Every row comes from one small tree of marks. The marks that hang from a mark follow it in brackets, in alphabetical order. Every link used is in the known rows. Which tree was each row made from?
(in the rows, 128 means zero)
Known rows:
kipit(zupib(munab(povota))): [133 126 141 136  96 137 128 145 158 122 129 109 133 148  97 126 122 115
 112 154 110  89 143 147 166 110 117 118 118 126 119 155 107 125 124 106
 138 130 142 137  94 161 172 129 122  97 139 117 124 159 121 120 121 104
 146 122 128 148 119 135 157 143 135 139 127 130  65 123 131 138 101 130
 124 132 117 145 127  99 131 136 131 119 122 117 105]
fetugid(beke): [129 123 127 150  84 130 119 121 124 136 119 128 135 112 127 134 132 118
 153 115 124 114 123 117 107 134 136 132 133 123 109 125 104 128 125 149
 124 116 101 132 132 129 141 111 127 127 119 131 112 137 182 111 117 135
 116 122 142 128 117 144 119 128 144 115 120 124 143 127 129 141 131 158
 128 136 121 135 126 133 127 129 138 110 105 125 127]
tupid(kipit(zupib(munab(fetugid(beke(fugolog)))))): [138 134 135 150  62 104 154  85 128 124 110 167 135 126 146 127 177 109
 132 125 117  58 125 123 144 122 128 129 136 117  67 154  48 120 116 149
 126 111 113 124 114 180 186 109 108  98  94 130  89 167 232 116 109 128
 140 147 139 133  96 145 180 170 163  93  90 138 106 144 119 165  20 180
 122 158  93 194 128  84 134 164 138  95  97 109 123]
sopogab(beke(fugolog) funu): [118 120 125 179 105  95 128 113 136 116 134 141 103 103 154 122 128 152
 142 101 133 129 139  94  81 125 166  96 137 120 122 146 100 143 132 134
 128 122 138 134 121 120 166 121 127 131 114 122 126  84 199 118 107 151
 120 127 154 130 122 108 186 143 160 107 127 105 242 123 107 147 119 121
 107 146 131 114 149 139 131 128 124 113 133 130 139]
munab(fetugid): [128 125 151 126 140 128 159 116 121 129 116 147 123 115 121 126 154 111
 131 115 137 123 125 137 137 126 123 119 129 134  87 148 120 126 134 135
 131 135 136 123 115 150 128 120 134 123 120 140 124 127 117 125 141 137
 140 128 139 129 123 123 143 133 128 124 137 125 135 134 130 138 105 128
 137 126 130 137 129  97 136 128 133 135 132 115 121]
funu(sopogab(beke(fetugid fugolog))): [125 117 122 158  98 112 141 147 130  95 118 115 116 107 148 128 155 142
 136 110 103 147 117 118  61 134 150  98 130  95 104 142  84 124 103 134
  87 124 124 115  99 115 136 118 118 130 101 139 128 117 204 122  75 149
 173 113 132 129 129  98 171 214 131 116 102 132 190 116 116 136 104 136
 131 137 117 109 155 107 137 129 101 102 142 141 144]
zupib(kipit(tupid) munab(povota(beke(fugolog(funu))))): [117 130 148 142 128 158 137 160 137 130 169 156 149 127 143 116 129 112
 168 130 124  79 137 129  91 146 167 114 108 146 104 133  70 169 144 136
 139 118 139 136 172 168 171  98 112 130 143 113 101 180 145 125 130 153
 142 102 157 140 107 157 223 180 126 103  94 129  65 117 123 145  74 109
 108 106 112 158 173 100 133 152 135  46  88 184 190]
munab(fetugid povota(beke(fugolog(funu))) zupib(kipit)): [102 116 164 129 155 158 170 114 136 113 132 169 140  85 127 123 133 108
 184  95 138 116 127 139  90 127 154 107  94 109  20 137  33 143 153 137
 137 143 133 124 149 160 168  90 138 122 123 138  83 139 118 130 153 175
 138 108 149 138 131 139 239 163 141  92 113  99 119 115 129 162  39  92
 126 104 109 166 121  73 142 118 149  73  98 188 149]
povota(beke(fetugid fugolog(funu)) munab): [108 140 126 136 134 161 153 128 166  89 176 127 128 110 136 121 144 166
 191 106 114 169 104 115  83 138 170 128 112  99 105 112  41 159 144 156
  93 105 111 125  95 124 139 115 113 122 103 144 109 148  95 124 153 130
 155 125 128 117 152 139 227 185 125  97  85 130 137 136 111 144 113 120
 159 132  98 151 156 107 140 142 138  56  92 199 166]
zupib(kipit munab(fetugid(beke(fugolog)) povota)): [123 126 155 129 101 117 153 122 122 149  99 148 138 115 133 117 162 122
 174  98 127  98 139 118  82 122 161 115  98 118  52 153  47 147 131 158
 136 120 131 132 138 162 141  93 131  87 130 137  89 133 201 109  85 165
 151 122 166 142 114 156 172 163 142  95 123 122  76 122 141 166  64 159
 117 128 109 165 128  75 144 149 156  59  93 114 141]
fugolog(funu(sopogab)): [122 114 128 126 144 138 127 167 152 105 177 140 133 111 138 147 112 118
 126 117 120 129 127 155 106 128 136 129 122 125 125 135 135 149 140 116
 148 111 108 122 167 135 134 136 137 142 126 126 126 149 153 134 112 106
 123 109 113 134 140 129 184 158 118 143 139 133 133 111 134 100 122 115
 113 116 133  98 151 110 129 120  98 131 131 128 145]
sopogab(beke(fetugid) funu): [122 113 133 173 119 115 132 120 131 115 138 129 105 111 133 152 155 177
 145 119 129 139 125 101 100 123 159 105 131 136 120 145 127 137 124 126
  80 125 132 141 101 109 164 109 124 135 124 136 153  89 194 122 108 145
 152 119 127 157 115 117 177 137 153 114 123 106 238 116 118 147 114 121
 140 143 137 127 143 135 153 122 136 113 153 105 127]
beke(fetugid fugolog(funu)): [109 136 126 137 142 121 147 122 144 102 168 135 128 115 146 120 151 149
 156 108 122 129 110 119 100 128 124 136 126 122 109 122  65 138 150 150
 110 116 117 117 109 113 143 112 119 123 102 137 115 150 152 129 107 160
 152 124 128 106 133 154 238 182 117 112  83 140 139 114 107 143  95 130
 132 137 145 138 143 111 149 131 135  80 127 120 158]
funu(sopogab(beke(fetugid))): [120 121 133 167 111 120 139 154 130  97 127 119 118 110 129 145 150 146
 136 118 125 149 125 132  83 134 156 102 130 104 114 138 134 137 103 125
  77 129 120 121  99 107 144 116 128 130 120 135 142 125 189 119  80 130
 151 104 124 149 122  97 131 176 122 132 123 120 172 119 134 129 121 129
 145 125 111 108 154 105 137 117 104 112 149 116 138]
tupid(kipit): [138 134 131 126 111 114 123 126 134 120 127 145 131 127 143 136 128 117
 126 127 146  95 133 128 122 127 127 125 130 134 120 119 133 133 135 127
 126 123 133 128 148 129 159 129 121 132 134 114 126 129 141 121 121 123
  95 144 132 118 106 128 115 127 128 104 122 134 138 142 134 137  82 127
 131 126 116 183 120 127 131 130 131 121 125 109 124]
zupib(kipit(tupid) munab(povota(beke(fugolog)))): [121 138 132 130 108 151 129 141 120 148 125 142 139 128 130 108 139 110
 144 134 131  95 135 117 108 140 158 113 111 136  96 132  85 160 120 117
 118 129 141 139 149 176 149 105  98 113 147 115 109 145 131 119 125 165
 145 126 159 153 104 137 181 168 132 109  92 123  71 118 125 154  71 114
 106 112 113 152 150 107 125 171 141  54  91 175 177]
povota(munab(fetugid(beke) zupib)): [126 109 161 149 104 148 163  99 124 115  81 143 130 102 116 141 152 111
 189 114 150 163 126 129 143 117 155 134 126 112  62 159  72 117 128 109
 151 146 104 122 122 152 142 104 144 118  95 146 109 102 161 110 148 117
 138 129 132 127 165 136 149 123 153 104 114 125 158 144 147 142  88 170
 152 137  78 147 130  84 139 141 152  87 108 144 130]
funu(sopogab(beke)): [122 120 130 156 108 134 129 150 122  97 133 138 125 105 136 143 123 118
 128 127 119 144 130 142  89 129 162 100 117 110 119 143 144 139  97 113
 114 124 121 129 146 119 134 125 139 131 124 119 134 142 184 108  87 113
 122 108 123 131 122  97 108 150 128 140 143 122 178 123 134 123 134 118
 118 123 122  93 157 111 119 106 100 131 149 144 134]
sopogab(funu): [125 125 124 132 146 116 122 130 128 123 140 128 118 116 138 133 139 145
 130 118 128 138 131 109 137 124 146 112 136 132 123 131 139 136 156 133
 120 126 122 125 135 128 143 116 125 131 125 125 139  84 133 120 142 126
 125 127 125 148 113 122 177 126 143 130 146 110 184 127 122 132 123 112
 117 133 122 117 136 148 138 124 130 120 127 118 132]
zupib(kipit): [122 127 135 116 151 128 124 133 123 138 106 148 142 117 132 129 131 143
 136 116 128 124 127 119 106 136 136 127 126 118 117 114 127 138 130 111
 129 128 137 128 150 120 112 112 117 116 143 125 127 135 152 136 122 150
 143 122 132 137 126 133 123 124 140 112 137 127 110 117 136 124 100 114
 126 114 121 133 133 141 117 126 137 109 128 133 150]
fetugid(beke(fugolog(funu))): [114 134 129 151  97 124 134 130 130 110 167 137 130 107 165 129 128 119
 170  99 115 114 114 122  79 127 138 130 132 133 106 123  68 144 142 170
 145  98  99 122 156 123 145 114 141 133  98 134 102 146 204 109 109 153
 112 128 130 109 129 161 205 158 138 124  97 131 150 117 114 148  98 164
 114 141 140 140 130 119 138 137 132  99 106 143 157]
kipit(tupid zupib(munab(povota(beke(fugolog))))): [127 132 136 155  88 145 145 132 139 118 148 112 132 156 112 115 139  84
 115 164  96  67 133 123 148 132 141 118 121 131 101 145  69 130 113 110
 123 122 132 140 109 178 181 109 106 117 131 118 123 158 110 119 143 131
 144 116 147 144  93 127 206 195 127 118  70 120  57 120 113 151  82 124
 103 128 112 153 149  98 118 163 122 105  92 177 150]
kipit(tupid zupib(munab(fetugid(beke(fugolog))))): [116 120 155 169  68 116 159  89 107 118 115 153 132 144 125 123 186  88
 118 134  91  53 125 118 178 132 128 126 131 126  69 173  57 120 114 122
 155 123 105 132 117 172 188 105 115 114  87 128 125 157 218 116 120 136
 145 135 147 150  94 144 192 174 145 108  71 132 100 131 120 162  67 178
 100 159 120 152 143  93 132 171 132 114  99 117 156]

Write each row's tree:
[107 142 151 121 135 148 143 150 158 125 166 136 141 114 139 114 141 170
 185 110 115 105 123 119  79 131 169 117  93 115  90 128  37 162 143 150
  90 117 134 130 113 151 160  96 100 105 128 130  85 168 129 125 108 154
 177 107 134 134 112 162 248 203 134  91 111 125  71 113 116 165  61 110
 135 122 117 166 141  98 144 152 149  20  96 166 156] : zupib(kipit munab(povota(beke(fetugid fugolog(funu)))))
[125 119 169 123 146 161 172 117 133 134  90 158 144  93 117 130 140 104
 163 107 168 121 137 140 137 127 142 104  97 115  34 151  77 124 138 108
 107 154 132 124 128 154 152  85 136 116 153 144 105 113  96 118 152 162
 147 108 143 163 122 119 164 132 147 112 123  91 102 132 139 159  43  98
 136 102  92 158 104  72 134 116 145  93 111 172 140] : munab(fetugid povota(beke) zupib(kipit))
[ 97 119 161 142 104 131 153 115  78 131 134 181 143 115 151 119 169 110
 169 107 120  81 127 120  99 139 143 121 105 147  78 134  59 164 136 154
 171 112 125 134 178 177 153  81 122 112  95 122 104 173 252 123 112 176
 138 125 159 130 106 177 217 169 139  94  74 141 109 109 127 148  50 162
 111 140 128 166 172  97 143 157 148  70 102 121 200] : zupib(kipit(tupid) munab(fetugid(beke(fugolog(funu)))))
[114 122 130 157  96 127 134 156 138  99 168 141 130 100 160 134 129 107
 148 101 116 125 127 126  76 135 140 118 122 105  89 135  91 148 138 154
 156  99  79 110 162 121 146 108 141 141  92 132 109 147 213 113  92 142
 117 115 136 128 128 139 216 191 119 120 107 129 147 109 124 126 106 159
  91 129 136 112 147 113 136 121  99  89 109 143 156] : fetugid(beke(fugolog(funu(sopogab))))
[116 122 167 121 131 161 155 135 105 152 117 166 148 125 104 120 158  93
 155 127 140  90 133 140 129 138 171 109 102 126  77 164  96 156 120 129
 127 134 143 138 133 180 140  91 111 115 168 121 122 145  96 114 147 132
 152 108 152 170  90 133 154 145 134 116 110 112  75 128 140 148  75 117
 128 107 110 170 159  91 131 150 150  79 102 150 159] : zupib(kipit(tupid) munab(fetugid povota(beke)))
[110 145 144 118 140 158 134 155 159 141 174 159 149 114 136 125 129 147
 178 110 123 110 135 128  79 124 177 112 102 130 100 124  63 172 144 148
 132 119 138 136 154 161 148 110 119 108 143 115  88 183 137 129 124 144
 148 105 149 138 114 157 220 177 131 111 122 124  66 123 115 142  80  98
 116 110 110 149 154  97 129 138 141  37  85 176 161] : zupib(kipit munab(povota(beke(fugolog(funu)))))
[115 103 155 127 135 153 126 127 107 113  96 155 158 128 127 129 127 119
 153 145 148 167 126 113 162 144 142 131 114 116 113 117 107 129 143  53
 147 149 138 135 158 134 126 100 112 129 114 123 139 112 156 135 167 156
 145 124 153 141 138 126 138 113 147 109  95 126 132 124 150 124  73 125
 132 119  84 139 168 117 125 146 143  96 127 176 186] : povota(munab(zupib(kipit(tupid))))
[141 132 145 149 101 165 134 139 142 125 149 113 135 159 100 115 134  85
 120 165  99  74 134 139 167 125 134 115 127 131 110 146 126 139 112  95
 117 123 130 146 110 170 189 113 102 121 154 110 129 160  87 120 147 104
 145 115 137 158  91 122 163 156 128 126  90 112  66 132 123 139  91 118
 103 129 123 163 141 104 118 157 124 129  95 161 140] : kipit(tupid zupib(munab(povota(beke))))
[135 113 166 141 101 151 167 123 123 120 132 135 129 162  94 134 159  77
 119 160 108  76 140 144 187 129 103 121 116 126  91 180 100 125 124 107
 153 130 132 134 113 193 181 122 120 100 150 114 132 164 119 117 137 118
 149 117 155 159 118 129 173 145 114 133  90 131  65 123 139 146  83 131
 125 138 140 160 150  78 131 153 116 137 117 112 127] : kipit(tupid zupib(munab(fetugid povota)))
[112  94 165 130 145 143 167 107  92 130  79 156 144 124 114 138 134  85
 134 131 168 125 137 142 148 132 113 105  96 128  53 148  99 124 153  87
 149 150 143 125 160 155 154  93 130 120 147 119 123 106 140 126 152 182
 131 111 154 154 129 127 157 128 122 117  96 108 110 107 150 153  40 129
 132  99 126 147 140  73 142 132 142 115 127 131 161] : munab(fetugid povota zupib(kipit(tupid)))
[129 112 161 160  87 134 148  96 102 130 107 141 143 150 112 135 177  73
 123 146 110  62 128 136 181 125 116 130 129 132  89 170  93 120 113 121
 148 124 118 143 119 175 170 101 108 113 100 128 133 168 188 118 120 119
 134 130 145 151  93 139 149 140 143 117  82 132  95 124 135 154  69 171
 120 156 110 153 147 101 125 153 128 130 110 110 139] : kipit(tupid zupib(munab(fetugid(beke))))
[143 130 160 148  49 132 153 119 147 124 125 152 129 121 108 138 152  76
 145 129 118  50 139 137 150 110 126 124 119 125  70 175  86 129 119 140
 139 116 123 132 112 181 186 112 135 101 137 116  99 159 186 107 112 100
 123 127 137 143  86 147 142 140 154  99  98 121  95 138 145 168  28 166
 128 136 106 203 109  73 138 141 131 108  99  91  90] : tupid(kipit(zupib(munab(fetugid(beke) povota))))
[116 121 143 136 130 173 136 122 152 102 119 124 129 110 118 133 128 130
 176 135 149 161 120 124 148 131 171 138 119 105 109 133  96 127 132  96
 108 150 114 133 110 136 142 114 123 140 113 142 127 117  79 122 164 100
 141 138 131 127 151 117 148 152 157 126 119 113 153 157 124 131 115 122
 145 133  67 141 141  97 124 141 136  87  97 214 132] : povota(beke munab(zupib))
[116 122 133 163 121 133 130 164 146  90 167 149 114 109 130 142 115 120
 144 119 118 145 130 153  76 129 152 102 127 117 124 125 144 156 115 118
 144 119 116 128 140 121 141 129 145 142 120 107 141 158 197 119  95 116
 120 107 120 123 121 116 152 150 130 140 137 131 175 116 135 105 136 109
 113 117 134 100 168 101 127  97  94 120 150 133 143] : fugolog(funu(sopogab(beke)))
[109 121 140 159 133 126 152 156 139  79 166 133 121  98 141 147 136 145
 146 118 117 140 122 147  68 128 146  97 122 116 120 138 122 143 123 122
  96 108 109 121 117 103 150 112 120 137 111 123 133 156 198 123  77 128
 143 104 128 134 131 118 180 183 134 130 117 135 180 108 125 121 113 114
 137 122 144 109 168 101 143 111  98  99 157 123 145] : fugolog(funu(sopogab(beke(fetugid))))
[114 117 136 152 122 135 162 151 152  85 165 165 138  82 136 130 166 111
 197 103 114 165 101 137 103 135 172 128 128  91  65 155  61 157 140 147
 157 105  85 112 142 143 140 106 145 117  88 144  98 154 188 112 133 126
 126 121 143 135 156 131 224 176 134 113 101 135 158 124 133 130  97 156
 118 130  95 111 163  73 138 135 104  78 106 165 157] : povota(munab(fetugid(beke(fugolog(funu(sopogab))))))
[119 107 169 112 130 127 137 124  92 154 114 175 150 136 133 135 164 114
 139 137 129 102 127 124 144 133 141 125 119 129 109 146 125 142 126 109
 141 133 146 142 149 168 126  99 108 110 125 118 132 149 174 147 118 145
 150 117 157 156 110 135 147 139 113 118 102 136  87 124 136 139  72 131
 118 124 110 140 161 105 130 150 134  99 127 108 173] : zupib(kipit(tupid) munab(fetugid))
[106 109 174 152 123 127 163  92  80 115 108 181 157 100 160 132 153  88
 162 111 150 111 124 123 127 135 135 124 112 125  47 138  47 133 151 126
 161 131 106 125 188 144 162  75 127 141  93 127 107 131 252 126 127 200
 124 124 157 130 117 159 225 156 153  91  65 127 143 104 129 153  10 154
 111 137 117 157 154  93 143 129 144  89 108 139 202] : munab(fetugid(beke(fugolog(funu))) zupib(kipit(tupid)))
[103 128 131 172 130 126 123 125 141 102 167 139 127 107 133 134 134 122
 147 104 127 130 127 131  60 134 146 106 122 127 128 124  89 144 128 147
 135 111 131 124 141 128 154 123 142 132 101 121 111 163 216 123  95 143
 125 117 127 115 137 147 193 150 147 115 107 132 177 123 115 145 121 130
 115 133 149 120 144 122 137 113 124 100 136 153 144] : sopogab(beke(fugolog(funu)))
[129 140 132 141 137 151 181 113 137 120 128 132 116 107 126 116 150  93
 170 101 121 117 129 147 109 121 152 119 115 126  51 162  55 150 130 168
 124 121 127 109 102 146 155 105 132 114 141 139  99 124  63  99 151 143
 133 126 146 124 117 122 190 164 130 104 118 106 113 131 120 165 103 118
 131 116 121 148 116  76 135 144 139  99  94 169 130] : munab(fetugid povota(beke(fugolog)))
[143 127 156 115  82 128 154 114 160 123 136 157 127 138 106 128 151  93
 119 139 127  56 135 149 175 113 110 110 119 126  85 172  88 126 128 118
 135 117 138 132 110 187 185 122 122  94 146 122 108 160 131 117 126 110
 133 124 136 149 101 127 150 141 142 115 122 126  76 133 146 148  43 143
 129 127 106 195 113  66 132 142 127 127 124 102  91] : tupid(kipit(zupib(munab(fetugid povota))))
[123 119 158 133 126 171 173 102 135 123 104 129 124 105 111 123 134  83
 163 114 164 115 136 147 132 117 137 109 103 120  38 166  73 114 139 123
 127 160 130 113 108 147 163 107 137 124 135 147 113 118  62 111 166 130
 144 123 137 155 131 111 156 148 135 119 118 100 109 141 139 152  78 109
 141 110 105 145 105  60 134 125 147 114 111 158 104] : munab(fetugid povota(beke) zupib)
[115 120 139 149 118 141 178 139 136  92 161 147 129  84 130 126 150  97
 167  93 123 114 123 151  78 131 137 109 110 108  38 164  64 152 145 176
 152 100  94  96 135 152 160 109 159 116 114 148  98 157 172  98 103 140
 130 112 140 134 133 133 233 194 115 114 102 113 132 113 136 143  75 151
 117  95 142 123 138  57 144 122 105 104 110 134 144] : munab(fetugid(beke(fugolog(funu(sopogab)))) povota)
[112  91 178 154 124 147 158 104  82 115  80 173 156 104 132 136 159 102
 169 134 149 144 113 118 157 136 159 140 118 115  57 135  78 135 136  94
 153 138 110 134 161 144 127  79 117 115 102 136 128 111 192 124 157 154
 138 127 159 163 142 129 127 111 161 105  73 122 132 118 158 151  48 169
 130 117  77 155 159  89 132 150 152  95 111 155 176] : povota(munab(fetugid(beke) zupib(kipit(tupid))))
[114 108 157 133 137 169 129 127 113 120 106 164 160 123 132 129 127 118
 166 150 149 155 119 112 141 146 178 133 117 116 101 119 101 143 133  71
 113 149 121 139 164 121 143  88  96 145 128 119 131 125 124 134 169 141
 143 133 140 150 129 116 141 124 152 105  91 114 128 132 138 134  73 113
 130 117  65 147 160 113 119 154 148  71 107 222 191] : povota(beke munab(zupib(kipit(tupid))))
[122 121 153 123 121 131 113 135  99 154 114 151 148 156 144 121 142 121
 114 149 134 102 133 117 156 137 146 127 114 139 142 122 132 146 129  97
 139 125 138 139 163 163 130 112 101 116 133 118 140 149 190 146 120 154
 143 128 143 152 100 146 129 136 131 122 114 128  83 113 136 129  96 124
 116 129 112 136 166 137 121 148 135  90 124 123 178] : zupib(kipit(tupid) munab)
[107 129 139 170 130 121 150 117 144  85 171 142 123 111 157 127 151 168
 149  95 120 131 121 126  64 124 145 110 118 110 116 133  75 146 124 151
 102 111 129 135 108 118 163 119 131 137  90 140 117 152 200 124  91 153
 150 120 141 101 130 137 210 182 136 111  87 140 172 114 104 156  97 133
 140 139 147 135 153 112 143 114 132  90 142 130 158] : sopogab(beke(fetugid fugolog(funu)))
[123 117 156 159  84 140 160 118 157 113 165 143 123 119 117 125 156 100
 160 117 101  59 130 141 122 113 120 114 102 117  70 176  26 136 139 154
 160 110 113 130 103 183 189  96 141 102  99 132  95 183 190 108 111 134
 141 120 152 131 125 154 245 178 137 114  85 119  81 116 124 156  65 167
 118 141 132 156 129  74 148 140 135 105  98 117 126] : kipit(zupib(munab(fetugid(beke(fugolog(funu))) povota)))
[121 142 124 128 120 141 147 131 143 129 134 103 119 122 135 117 154 159
 164 117 128 100 129 122 100 115 169 111 104 110  90 148  44 140 121 155
  72 127 139 124  74 150 166 114 117 113 122 141  98 134  96 111 119 129
 173 114 146 148 129 137 200 222 130 110  99 121  84 128 108 165 109 122
 146 125 109 154 126  85 148 158 138  50  89 153 129] : zupib(munab(povota(beke(fetugid fugolog))))
[120 127 151 137  93 139 172 160 143 120 154 140 124 101 133 132 145 101
 187 103 116 102 134 150  91 119 154 104  98 106  52 179  64 157 143 167
 154 112 106 115 132 187 164 115 147 118 111 140  86 158 184 106  88 122
 132 101 139 144 133 139 231 215 124 130 127 136 102 118 127 145  84 160
 110 119 127 133 142  49 155 144 111  72 105 119 127] : zupib(munab(fetugid(beke(fugolog(funu(sopogab)))) povota))
[133 131 148 150  90 154 151 132 153 118 139  98 132 159 102 126 163 124
 117 155 105  57 127 129 160 137 140 124 122 120 105 153  83 124 116 112
  77 123 120 142  72 149 190 100  93 117 135 124 135 157  85 117 133 119
 166 117 131 165 102 128 173 176 131 115  78 116  54 116 130 159  73 132
 148 135 113 165 150 104 130 158 128  98 104 146 138] : kipit(tupid zupib(munab(povota(beke(fetugid)))))
[108 123 146 138 135 156 165 122 164  90 147 111 125 103 133 125 131 144
 174 113 149 116 129 133  94 133 147 114  94 117  56 131  33 120 150 140
  91 138 122 120 108 125 181 104 135 145 109 151 100 120  94 114 143 159
 159 122 144 132 151 145 244 209 141 104  95 111 143 113 114 164  62 108
 152 120 120 159 122  79 147 131 140  68  99 177 147] : munab(povota(beke(fetugid fugolog(funu))) zupib)
